What can hang from each mark
Z_559: Z_705
Z_243: Z_83 Z_86
Z_401: Z_883
Z_83: Z_22 Z_705 Z_782 Z_883
Z_943: Z_83
Z_883: Z_401
Z_782: Z_83 Z_255
Z_848: Z_83 Z_121
Z_86: Z_243

Every row comes from one small tree of marks. The marks that hang from a mark follow it in brackets, in the order of their numbers. Every link used is in the known rows. Which tree was each row made from?
Known rows
Z_243{Z_83 Z_86}: [ -9   8  23 -12 -22 -32 -24 -11 -26  27 -24  -3  19  20  13  31  39  20
  13  -9   9  14  -1   6 -52  20  18 -16 -12  -9   4  21 -14  15   7 -18
  -5   4  -2   0  20 -13  16  25 -10  18  18  -8  -3  -4  43  19  36   1
 -18   0   6  -4  21]
Z_401{Z_883}: [-11  -2  -1   3  -6  19   0   1  -5  15  22  -2  13  11   3   3  11  20
   2 -15   3  -8  10   1  -4  15 -12  -6   0  -3 -16  -3  -5  15  17  -6
  -4  15   8  -9 -12  -1   4 -10  -4  -7  -3  18 -15   7   7   3  12  -1
  -2   2  11  -2   4]
Z_943{Z_83{Z_705 Z_782}}: [ 13 -11  37   7 -33   5  14  -5  10  21 -17 -10  -1  22  13 -24   0  48
  14   6 -12   8   0 -10  11  23 -10  17 -15 -35  13  10  -6  -1 -19  15
 -30  16 -13 -48 -44  15  -6 -12  -7  -3  -4 -42  22 -32  20 -21   4  -8
   9 -14  -9 -17  13]
Z_782{Z_83{Z_883}}: [ -2  -8   6   6 -16 -23  11   3   3  -9  -1 -26  18  16  -3 -13   9   9
   6   9  -8 -12  21   2 -23  10 -35  -9   6  -9 -12  17   9  -5 -19   6
 -16  16 -10 -23 -20   9   0 -15   6 -10   7 -17   6  12   9  -5   8  -1
   1  15   0  -9  14]
Z_83{Z_22 Z_705 Z_782 Z_883}: [ -4  -3  42 -10 -51 -26  19  -5  25   4   5 -48  -5  56  -8 -52  15  24
  25  15 -24  -8  19 -12   3  41 -53  13 -11 -69  17  40 -11 -10 -32  19
 -23  36 -13 -62 -35  29 -17 -29 -20 -16   4 -59  23 -30  21 -37  14  12
   3  16   4 -19  20]
Z_782{Z_83}: [ -2   0   9  16  -6 -12   0   6   0 -15  -4 -15   7   4  -4  -5   0   2
  -1  10   1 -11  11   6 -13  -3 -17 -12  10   6 -16   6  -1 -14  -6   3
 -11   9  -6 -17 -12  -7   0   0   5   0   2 -16   5  17   3   0  -2  -8
   1   5  -8   7   2]
Z_86{Z_243{Z_83}}: [-19  -6  20 -11  -7 -20 -19   3 -28  13  -8  -7  11  12  -4  11  46  15
 -21  -3  -5   1  -7  -3   1   4   3   8 -15  -2   7  19  -5  13   1 -23
  -7 -19  10  14 -14   6  -2   9 -24   2  26  11  21   5  22 -12   8  -3
 -14   1  21   2  16]
Z_943{Z_83{Z_782 Z_883}}: [  7 -15  28   5 -39   7  14 -16  19  25  -3   1   0  16   2 -17   6  49
  16   1 -30   4   7  -4  11  28 -29  10 -14 -28  13   5  -1  10 -17   5
 -21  12   2 -27 -41  31  -1 -22 -13  -5   5 -30  19 -30  10 -11   4  -7
  -2  -5  -3 -19  29]
Z_243{Z_83{Z_22 Z_782 Z_883} Z_86}: [-17   2  62 -21 -66 -34 -13 -17  11  33 -16 -29  13  59  -5  -4  57  20
  33   5 -23   7  12  -1 -54  55 -35  -7 -20 -57  16  48 -30   6  -9  -3
 -11  32  -4 -23  -2  13   5  12 -33  15  26 -54  18 -25  40  -3  46  14
 -21  27   9  -4  43]
Z_86{Z_243{Z_83{Z_782{Z_255} Z_883}}}: [-31 -37  50   4 -48 -49 -33  12  -7   0  11 -14  16  38 -19   1  54  44
 -14  11 -13 -12  -6  -2   9  23 -10  18 -12 -29  15  38   8  -7  -8   5
 -40  -9  -4 -24 -43  38  -7  -8 -30  -1  46 -30  30 -12  30  -7  23   7
 -10  27  18 -10  26]
Z_86{Z_243{Z_83{Z_883}}}: [-24 -15  16 -13 -20 -35 -10   4 -25  16  -3 -13  24  25  -5   4  58  31
 -13   0 -15  -3   3  -2  -1  10 -19  11 -15 -15   7  26   3  22  -9 -16
 -17 -14   9   6 -22  18  -5 -10 -24  -8  30  10  20  -3  27  -9  19   1
 -14  11  26  -8  32]
Z_243{Z_83{Z_22 Z_782 Z_883{Z_401}}}: [-31  20  65 -24 -64   2   1 -15  13  29  -2 -24  -5  36 -21 -21  49  22
  26   9 -26   2   2 -10  -8  43 -29   5 -19 -48   6  44  -4  22 -20 -13
 -30  22 -29 -34 -22  20   5 -12 -36   4  15 -62  30 -18  38 -23  22  -8
 -29  25  12   2  31]
Z_883{Z_401}: [-15  23  10  -7 -10  22  -1  -6  -3  15   4  -8 -11   1 -12  -8   7  -1
   8   2   3   8  -3  -2   1  10   9   2   2   4 -13   0   6  11  -1  -5
 -14  -1 -21   2   4   0   6  -5   2   5  -7 -18  12  12  11  -6  -1 -17
 -11   6   3  10 -10]
Z_943{Z_83{Z_705 Z_782{Z_255} Z_883}}: [ -4 -25  43  16 -50 -22   8  -6  23  15   2 -20   5  48  -2 -25   7  58
  12  19 -19  -2   0  -2  10  32  -2  26  -9 -41  22  23  13  -6 -33  24
 -57  20 -18 -76 -71  35  -4 -20  -6 -13   5 -53  13 -36  29 -14  15   6
   9   5   2 -26  15]
Z_848{Z_83{Z_782} Z_121}: [  6 -25  16  14 -15  13  18  -9  10 -62  -9 -11   0  14  15 -17  11  27
 -11  11   2 -14  23  -3   2  27 -21  13  -9 -29  -5   5 -27   2  10  13
 -26   7   1  -8  -3  18 -19   8   7  -1  13 -39  17 -11   5 -13   9  -1
   9  14   4 -37  -9]
Z_943{Z_83{Z_22 Z_782 Z_883}}: [  2   5  38  -8 -43  11  25 -23  37  23  -5 -13 -10  38  -8 -44  12  27
  22   7 -37   6   6  -6  -3  40 -39  13 -19 -44  28  19 -14   4 -16   7
 -13  30   9 -40 -51  26   4 -19 -26  -2   3 -45  23 -29   3 -21  -5   0
 -11   7  -3 -10  33]
Z_83{Z_705}: [  8   0   9   1  -8 -20  10   3  -6   4  -4 -21   4  20   9 -13  -2  16
   6   8   1  -2   1  -4  -3   6  -1  11  -7 -21   3  13   1   0 -17   9
 -17  11 -15 -26 -17   4 -11  -8   6  -8  -8 -10   3 -11  20 -13   9   0
  11  -5   4 -10  -5]
Z_243{Z_83{Z_705 Z_782} Z_86}: [  3  -6  58  -4 -57 -51 -20  -3 -18  25 -22 -22  12  41  19   7  35  45
  21   2  -4   1   2  -2 -40  37  -6  -7 -19 -44   8  43 -26   3 -13   5
 -25  20 -22 -39   5  -1  -7  14 -16  10  21 -48  16 -22  58   2  50   2
 -10   5   4 -14  23]
Z_848{Z_83}: [ -5  -2  -7   4   4   9  15  -9   3 -30  -3 -10   4   5  -1  -8   7  11
   0   6   8   8  11  -2  -5  11  -3   5   0  -1   1   8 -14  -1  12   1
 -11  -2   1  11   4   6  -8  11  10  -2   3   4  -1   5  -4 -11   3  -1
   8   6   9 -21 -11]
Z_848{Z_83{Z_705 Z_883} Z_121}: [  6 -22 -12   2  -5 -22  37  -4  -9 -53  -7 -44  16  40  27 -32  23  38
   6  17   0  -5  27  -2 -14  29 -33  20 -11 -44  -3  19 -19  19 -11   7
 -48  22 -13 -32 -19  24 -20  -9  20 -18  -2 -19   6 -18  30 -28  22  -1
  20  14  27 -52 -10]
Z_559{Z_705}: [ -9  -6  22   8   6  -8  -9  11   5  -8  -1   1   5  -5  -9   8  -2   8
   4   6  15  -3  12   1 -14  -8  13 -12 -13  -3   4  -4 -26 -14 -17  -4
 -12   0   4 -12   1  -3   0 -25  -4  -7  -1 -18   6  -5   4 -12   2  11
   6   1   4 -10  -1]
Z_83{Z_22 Z_705 Z_883{Z_401}}: [-14  32  25 -20 -33  -2  25  -8  14  24   4 -48  -9  57 -18 -51  22  12
  33  13 -10   4  10 -11 -14  36 -27  17  -7 -48   9  36   2  16 -31   6
 -37  29 -34 -40 -26  17  -6 -19 -11 -10 -10 -44  18 -11  32 -34   9  -2
 -12  23  15  -8  10]
Z_83{Z_22 Z_705 Z_782{Z_255} Z_883}: [-16 -17  52   6 -51 -38   1   4  36  -7  11 -40  -5  71 -19 -45  20  19
  14  23 -17 -11   6  -5   0  37 -28  21  -7 -64  17  48   0 -22 -34  32
 -41  34 -16 -83 -47  37 -10 -17 -15 -11  12 -67  18 -27  22 -24  15  18
   3  29   7 -12  13]
Z_848{Z_83{Z_22 Z_705} Z_121}: [ -3   1  -1  -3   0   2  38 -17   6 -56 -15 -44  -2  48  19 -47  22   6
   1  21   2   4  20  -1 -15  31 -23  28 -13 -44   9  23 -38   6  -6   6
 -35  28  -1 -36 -20  12 -12  14   9  -7  -7 -31  10 -14  20 -31   4  -1
  16  12  16 -29 -19]

Which tree is each row?
[-18  20  33 -22 -27 -23 -14 -17  -8  24 -23 -20   9  42   2  13  47   0
  18   3   0  22  -2   4 -64  29   2 -10 -15 -21  14  41 -31   9   4 -15
   2  16   1 -13  10 -11  20  34 -22  23  16 -20   1  -4  36  11  32   4
 -25  11   8   6  24]	Z_243{Z_83{Z_22} Z_86}
[-10 -13  22  28 -11 -41  -5  16   0 -24  -2 -31  10  30  -6  -8   0  11
  -8  25  18 -14   0   9  -9  -4   2   7  10 -11 -10  24  11 -33 -24  22
 -45  13 -26 -68 -33   4   0   1  12  -5   5 -36   1   9  23  -1  10  -1
  14  17  -2  -3 -17]	Z_782{Z_83{Z_705} Z_255}
[-19  29  33  -6 -38  -8  28   0  13   5  -2 -68  -1  54 -19 -57  20  12
  30  27  -4  -5  19  -3 -26  32 -48   4   0 -41 -11  43   1  -3 -33   8
 -43  40 -43 -62 -39   5  -2 -19   1  -8  -6 -60  25   6  34 -33   7 -12
  -5  31   7  -7   6]	Z_782{Z_83{Z_22 Z_705 Z_883{Z_401}}}
[ -3   0  27 -17 -43 -59  -6  -3 -25  34 -20 -32  32  52  20  10  51  47
  25   0  -4  13  10   2 -57  34  -6  -1 -19 -40   4  43  -7  19 -21  -5
 -29  21 -22 -31  -3   4  -1  11  -4   3  12 -19  -3 -19  62   0  57   6
 -11   9  23 -20  30]	Z_243{Z_83{Z_705 Z_883} Z_86}
[ -5 -42  26  28 -20 -19  13  -1   6 -70  -7 -33   3  43  14 -21  13  39
 -15  25  14 -15   9   1   4  29  -1  32  -3 -42   0  22 -16 -17  -5  28
 -63  15 -16 -51 -24  29 -22  11  15  -8  14 -57  14 -21  27 -18  14   3
  21  22  11 -46 -31]	Z_848{Z_83{Z_705 Z_782{Z_255}} Z_121}
[-18 -21  60   9 -51 -40 -43  -3  -6  11 -15  -5  12  37  -6  34  36  27
   6   3  10   0 -12   8 -43  30  27  -5  -6 -22   7  33  -8 -19   0   9
 -26   7 -12 -31  11   6  10  26 -16  25  40 -48   8 -14  43  26  46   8
 -16  18  -1  -5  15]	Z_243{Z_83{Z_782{Z_255}} Z_86}
[ -4   5  28 -11 -32 -46 -12  -3 -35  29 -30 -22  21  43  21  16  42  32
  18   2  10  13   3   1 -51  23   9  -4 -15 -28   5  34 -19  10  -8  -8
 -22  13 -20 -25   4 -13   3  23   0   9  10 -20  -2 -12  59   7  48   3
  -7   0  12 -10  15]	Z_243{Z_83{Z_705} Z_86}
[-13  -1  20 -20 -36 -47 -14 -13 -23  31 -14 -13  27  33  10  24  52  28
  22  -7  -7  16   5   8 -54  33   4 -13 -12 -22   6  32 -10  21  -2 -16
 -14  12  -3   0   6   2  10  14 -10   9  20  -9  -3  -8  47  16  49   4
 -22  13  16 -15  35]	Z_243{Z_83{Z_883} Z_86}
[-15   8  17  -4 -24 -17  17  -4  22  -6  -4 -38   4  39 -17 -36  13 -10
  13  18 -13  -7  18   2 -28  20 -57  -2   2 -24  -3  32  -6 -13 -19   1
 -11  28  -6 -37 -29  11   3  -9 -10  -7   4 -35  10   6  -3 -19   2   3
  -4  25  -3   1  19]	Z_782{Z_83{Z_22 Z_883}}
[ -3 -23  44  26 -35 -30 -12  14  15  -9   8 -17  -4  33  -9 -13  -2  23
   2  16   1 -13  -9  -5  12  15  -3  20   2 -34   6  22   9 -30 -21  34
 -41  12 -26 -54 -24  23 -15  -9  -1  -5  14 -52  11 -20  20  -9  11   7
  10  14   0 -14  -7]	Z_83{Z_705 Z_782{Z_255}}
[-35   6  54   2 -56   4  -6 -10  38   9  20 -25 -15  49 -39 -32  16   7
  18  21 -12  -3  -7  -3  -7  41 -16  16   4 -38  10  34   6 -15 -22  22
 -40  21 -24 -44 -26  30   4 -12 -19   1  16 -78  27 -11  14 -15   2   3
 -18  39   5  -2   7]	Z_83{Z_22 Z_782{Z_255} Z_883{Z_401}}
[ -8   1  34  -5 -49  10   5  -6  16  15  11 -18  -4  15 -18 -23   4  30
  20   3 -17 -10   6 -12   4  34 -24   4  -1 -29  -5  14  12   9 -14  10
 -28  14 -28 -10  -7  24 -13 -28  -9   0  11 -55  27  -7  16 -19  13 -12
 -16  19   2  -6  14]	Z_83{Z_782 Z_883{Z_401}}
[-22  -3  33  12 -31 -45  10   9  21 -18   2 -57   9  65 -20 -40  23   2
   9  31  -5 -13   8   7 -31  20 -29  10   7 -39   5  49   4 -31 -38  26
 -48  33 -25 -84 -56  18  -1 -11   3 -13   5 -43   4   1  20 -13  10   9
   7  34   3  -6   5]	Z_782{Z_83{Z_22 Z_705 Z_883} Z_255}
[-20 -27  45  -9 -43 -38 -16   7 -14  17  -2 -18  15  25 -10  -4  55  43
 -10   1 -23 -11   9  -8   9  28 -32   9 -21 -35  13  30  -2  17 -11  -6
 -22  -4   3  -7 -27  27 -16 -20 -35  -6  36 -22  34 -15  31 -19  22   2
 -12  14  16 -14  37]	Z_86{Z_243{Z_83{Z_782 Z_883}}}
[-26 -13  55 -23 -51 -30  -6  -2   5  16  -2 -30   6  43 -18 -28  63  28
  -1   9 -35  -5  10 -14   4  38 -48  18 -24 -51  18  48 -16   8 -12 -10
 -16   9   9 -20 -40  25  -6 -15 -53  -3  37 -38  41 -15  25 -29  16   4
 -17  24  18  -5  46]	Z_86{Z_243{Z_83{Z_22 Z_782 Z_883}}}
[-23  -6  61 -16 -41 -20 -14  -1   2   6  -7 -18  -6  34 -19 -19  54  10
  -9   9 -26  -2  -2 -13   4  29 -31  17 -20 -35  20  37 -26   2  -2  -8
  -6   0  12 -10 -25  19  -5  -3 -44   5  34 -35  42 -12  18 -24   6   5
 -17  16   8  11  28]	Z_86{Z_243{Z_83{Z_22 Z_782}}}
[-10  23  51  -7 -55  35  24 -29  41  36   1 -20 -20  35 -23 -51  14  31
  28   7 -26  18   4 -11   3  47 -28  20 -14 -37  13  26  -1  18 -24   2
 -25  21 -16 -36 -48  27   8 -20 -27   2   2 -70  36 -23  19 -29  -9 -13
 -19  13   1   0  25]	Z_943{Z_83{Z_22 Z_782 Z_883{Z_401}}}
[-13 -28  33  16 -40 -24 -13   6  24  -8  15  -9   7  27 -17  -8   6  21
   2  11 -10 -16  -1   1   5  20 -15  10   4 -29  11  16  14 -17 -17  25
 -30   8 -10 -38 -27  31  -8 -15 -10  -3  22 -45   9 -16   8  -1  12  12
   3  29   4 -11  12]	Z_83{Z_782{Z_255} Z_883}
[-18  -4  54  12 -55 -20  -3   8  18   7  20 -32  -4  49 -20 -29  13  39
  18  23   0 -19  -3  -7  10  38  -6  19   3 -44  -1  32  24 -10 -34  26
 -63  16 -46 -62 -33  24 -16 -26  -1  -7  12 -76  22 -16  38 -18  24  -2
  -1  30   8 -13  -1]	Z_83{Z_705 Z_782{Z_255} Z_883{Z_401}}
[-15 -26  52  -8 -55 -55  -8  14 -17  22  -1 -39  17  46   0 -24  54  59
   0   9 -24 -16  12 -13   8  30 -35  15 -27 -52   9  45  -2  17 -28  -1
 -39   2 -11 -36 -36  30 -25 -23 -31 -16  31 -36  37 -21  46 -32  32   3
  -4  15  24 -19  34]	Z_86{Z_243{Z_83{Z_705 Z_782 Z_883}}}
[-13  15  40 -29 -48 -58   3 -13 -10  35 -23 -47  23  76  10 -10  59  28
  34   6  -9  14  12   2 -64  45 -21   2 -23 -58  15  57 -23  15 -26  -7
 -23  37 -18 -43 -14  -2   7  11 -14   5  10 -32   3 -22  61  -8  46   7
 -17  16  19 -10  32]	Z_243{Z_83{Z_22 Z_705 Z_883} Z_86}
[-15  15   8  -8 -20   2  27 -11   0  -8   8 -47   8  40  -4 -30  17  43
  23  17   2   8  21  -6  -8  36 -15  13  -3 -28  -7  30  -5  19 -20   8
 -55  14 -39 -20 -11  15 -21 -15  12 -13  -8 -32  14  -5  37 -29  17 -12
   6  20  25 -33  -6]	Z_848{Z_83{Z_705 Z_883{Z_401}}}
[  1 -20  46  25 -35 -10  -1  -3  17   2  -2 -10  -8  35  -1 -19  -7  40
   2  17  -5  -1 -10   0  16  21  15  26  -7 -27  18  13  10 -16 -20  22
 -47  10 -14 -71 -55  19  -6  -4  -2  -4   3 -50  15 -29  24  -7   7  -4
   7  -1  -8 -12  -2]	Z_943{Z_83{Z_705 Z_782{Z_255}}}
[-11 -10  56  11 -44 -23  -3   5  31 -16   3 -29 -13  57 -16 -35   5   7
   7  23  -4  -8  -5  -8   1  23  -9  25  -1 -50  19  35  -8 -34 -23  31
 -32  26 -17 -74 -41  20 -11  -1 -16  -5  12 -66  16 -19  16 -19   8   9
   3  22  -1  -3  -6]	Z_83{Z_22 Z_705 Z_782{Z_255}}
[ -9   5  64 -13 -50 -31   1  -2   3   8 -14 -29   1  38   1 -24  37  26
  17  14 -17  -2   1 -13  -4  27 -26  12 -20 -60  13  48 -16  -1 -21  -6
 -22  28 -17 -58 -31  18 -13  -4 -25   0   4 -52  24 -31  38 -29  24   9
  -9   6   8  -2  19]	Z_243{Z_83{Z_22 Z_705 Z_782}}
[-17  10  61 -16 -71 -21 -17 -13 -10  39 -11 -19  10  36  -6   9  50  48
  30  -2  -7   7   6  -2 -48  58 -10  -9 -14 -36  -5  36  -7  23 -10  -1
 -34  13 -31 -11  16  10   6  -1 -20  19  29 -59  27 -11  59   5  49  -7
 -32  21   8  -4  33]	Z_243{Z_83{Z_782 Z_883{Z_401}} Z_86}
[-18  11  63 -13 -64 -25  -2  -1 -16  31  -1 -30   7  39  -5 -18  37  55
  26  10 -10  -9  10 -13   1  36 -22  10 -17 -51  -4  42  16  25 -30  -5
 -51  19 -44 -48 -24  24 -14 -24 -13  -4  10 -60  30 -22  60 -27  35  -9
 -12  14  15 -17  20]	Z_243{Z_83{Z_705 Z_782 Z_883{Z_401}}}
[-14 -21  48  -6 -35 -23 -22   8 -15  14  -4  -7   8  11  -8   1  43  29
 -17   1 -13  -3   0  -9  10  15 -17  10 -19 -20   5  22 -14   8   1  -6
 -15 -17   6   2 -18  10  -9  -5 -36   6  31 -25  38  -7  23 -16  16   0
 -12   7  11   2  22]	Z_86{Z_243{Z_83{Z_782}}}
